Known rows, with every step that occurs
timap/poned/defu: [  9  20 -20 -35  26  -9 -21  26   1  26  14  13 -21 -11   2  19   6  33
  13   4  39   4  21   6  22]
defu/vokas/timap/poned: [-21  20  -6  -1  16  11  12   1  -9  36   5 -16  19 -36  41  27 -16   4
  41  34  -2  13   9  20  31]
daba/timap/poned/defu/vokas/vaguves/teru: [  7 -15 -38   8  46 -22  10  26  16  29  41  35 -15 -39  16   3   5  62
  34  24  22  17   1   3  38]
vokas/vaguves: [  5   0   0  13   1  18  22   2   0  -9  -3   3   9 -10  11 -25  12 -18
  -7  16  -4   5  -5 -21  -5]
defu/vokas: [  1 -18  16  11  14  -5  25  -3  15  10   8  -4  -4 -10  15  10  -8   7
  12  20 -16  20  -5  21   7]
poned/defu: [ 24   5 -11 -20  15 -13  -6  20   7  11   4   9 -21  -6   0  10  -3   9
   8 -15  23   3  -2  12  10]
defu/vokas/vaguves/bugug/timap/daba: [-41 -44  21  15 -29  11  61 -19 -13  41  39 -32  30 -37  35  -9 -48  26
  13  25 -24   8  19 -40  13]
timap/poned: [-18  18 -13 -14   9  -5 -13   6  -6  17   8   3  -5  -2   4  10   6  25
   4  21  19   5  22  -6  11]
bugug/defu/vokas/timap: [-21  -3  13  26  22  18  12  -2  13  43  20 -30   4 -22  42   9 -34  -2
  32   9 -33  16  -8  23  21]
molif/timap: [  7  15   3  -1  -7 -21  16  15 -22 -14 -20  11  14 -14   7  10 -20   4
  -1 -14 -17   9  10   5   4]
vokas/timap: [ -6  18  -5   0  -9  20   5   0 -17  11  -9 -11  20 -21  22   5 -11 -28
  28  -5  -2 -15  -2  10  17]
daba/timap: [  6  -5 -20   6 -15 -17 -15  -4 -15  13  10  16  -3  -7  -5  -4  -7  16
  15  -4   8   0   4  -3   5]
molif/timap/poned: [-10  31 -12 -12   4 -22  -1  19 -30  -4 -10  15  12 -16  14  22 -15  26
   1   2   3  14  31  -2  15]
bugug/timap/daba: [-28 -19  -7  12 -44 -12  11 -24 -27  32  33  -6  40   8  11  15 -46  13
  -2  -2  -9  -3   0 -18  10]
vokas/vaguves/bugug/timap: [-25 -13  20  10 -29  28  31  -4 -15  26  19  -2  14 -22  13 -35 -20  21
  15  -7   0 -21  29 -58  17]
poned/defu/daba: [ 43 -18  -6 -37  13 -20 -14  33  -6  23  -5  10 -16  -5  19  24 -26   6
  26  -1   3  17 -12  29  -5]
vaguves/daba/timap/poned/defu/vokas: [  3 -31 -39 -38  31 -42 -26  37 -16  37  39   7 -32 -44  26  36 -21  57
  29  11  36  22  32  29  22]
vaguves/poned/defu/vokas: [ 37 -22  -2 -22  30 -12  10  12  12  10  20   5 -16 -36   2  12   4  40
  28   1  -3  18 -11  30  26]
bugug/timap/poned/defu: [ -1  19 -15 -20  -5 -11 -15  13 -13  48  29  32  -3  -2   9  20 -19  49
  24 -12  39  -4  24  -6  38]
molif/timap/poned/defu: [ 14  40 -19 -33  24 -34  -3  38 -21   8  -3  25  -6 -24  16  32 -14  34
   8  -9  23  13  30  10  26]
poned/defu/daba/timap: [ 48 -23 -26 -32  -3 -35 -25  32 -16  34   6  24 -19 -12  15  19 -28  24
  43  -6  11  15  -8  21   4]
vokas/timap/daba: [-26   3 -19  -4 -19   3  10 -15 -30  21   4 -34  39 -25  30  23 -36 -27
  11   7  -7  -3 -11   3   8]

Rows
[-52 -26   9  -3   9  12  22  -8  -5  65  37 -77   2 -51  48  16 -61  15
  25  16 -33   9  12   0  15]
vaguves/bugug/defu/vokas/timap/daba
[-46 -30   9   4 -44  14  39 -16 -25  35  30 -24  36 -27  20 -18 -40  18
   0   5  -9 -12  22 -55   7]
vokas/vaguves/bugug/timap/daba
[  3 -13 -29 -19 -11 -28 -33  18 -36  42   4  17  -2  -9  16  22 -18  36
  37  26   6  18  11   7   0]
defu/daba/timap/poned
[  7 -17   3 -38  -8   8   6  41 -28  64  17   9  -4 -36  36  -2 -35  52
  48  11  18  -4  37 -33  22]
vokas/vaguves/bugug/timap/poned/defu/daba
[-30  12  -2   6 -23   1  -8  -6 -22  36  25  18  21   4   7   5 -17  38
  16   7  16  -5  26 -21  28]
bugug/timap/poned
[ 28  -2 -17 -50  21 -25 -26  41 -13  37   1  10 -16 -11  23  36 -17  30
  32  20  18  19   9  22   2]
timap/poned/defu/daba
[ 20   3 -28  -4  25 -16  14  17   7  35  25  29 -17 -36  23   7   3  37
  33  34  26  30  13   0  29]
daba/timap/poned/defu/vokas/vaguves
[-18   8  -3 -37  -8   1  -9  22 -14  62  37   7 -15 -25   8   9 -26  72
  32 -15  44 -20  52 -31  45]
vaguves/bugug/timap/poned/defu
[-29 -29  33   2  29  10  11   3  25  48  30 -40 -36 -23  15 -11 -29  40
  13  10 -22  11  21  -7   9]
vaguves/bugug/defu/vokas
[  5  -5 -19 -16   7 -12  30   0  -5  42  19 -30  15 -39  44  43 -44 -12
  28  16  -2  18 -14  36  24]
poned/defu/vokas/timap/daba
[-14 -20  20  24  30  -5   5   2  30  30  28 -17 -20  -2  21   1 -23  20
   6  13 -30  29  -5  18   4]
bugug/defu/vokas
[  5 -14 -49 -35  17 -22 -28  48 -31  17  29  11 -21 -43  22   6  -6  35
  12   3  49   4  40  -9   8]
vokas/vaguves/daba/timap/poned/defu
[-11 -28  -5 -12  17  -5  13  26 -17  34  44  11   0 -35  49  14 -30  43
  19  14  20  15  34   2  30]
bugug/timap/poned/defu/vokas/vaguves/daba
[  0 -15 -50 -46  18 -41 -50  44 -34  25  31  13 -31 -34  15  30 -14  54
  16 -12  54   0  41   9  14]
vaguves/daba/timap/poned/defu
[-20 -39 -24   1  17 -17  -2  21 -23  16  32   1  -4 -44  38   3  -6  29
  17  36  10  23  34  -4   2]
defu/vokas/vaguves/daba/timap/poned
[-22  36 -20 -13   1  18 -11   2 -25  24  -7  -8  21 -26  25  17  -6  -2
  30  12  17  -8  13   1  25]
vokas/timap/poned
[-24 -57  12  20  41   6   8  19  12   8  37 -28 -11 -26  42 -13 -26   5
  -8  16 -29  28  13   4 -15]
bugug/defu/vokas/vaguves/daba
[ 16   9  -7  -9  39  -1  22  21  19  22  16  14 -18 -27  29   9   7  19
  19  42  20  29  13   7  23]
timap/poned/defu/vokas/vaguves
[  5 -18  14  23  15  15  43  -3  18  -4   5  -1   6 -18  22 -14   4 -12
   8  37 -21  25  -9   0   2]
defu/vokas/vaguves
[ -5   1   8  12   6  16  26  -8  -3  20  -1 -16  18 -32  38  17 -21 -20
  39  14 -18   9 -11  27  20]
defu/vokas/timap
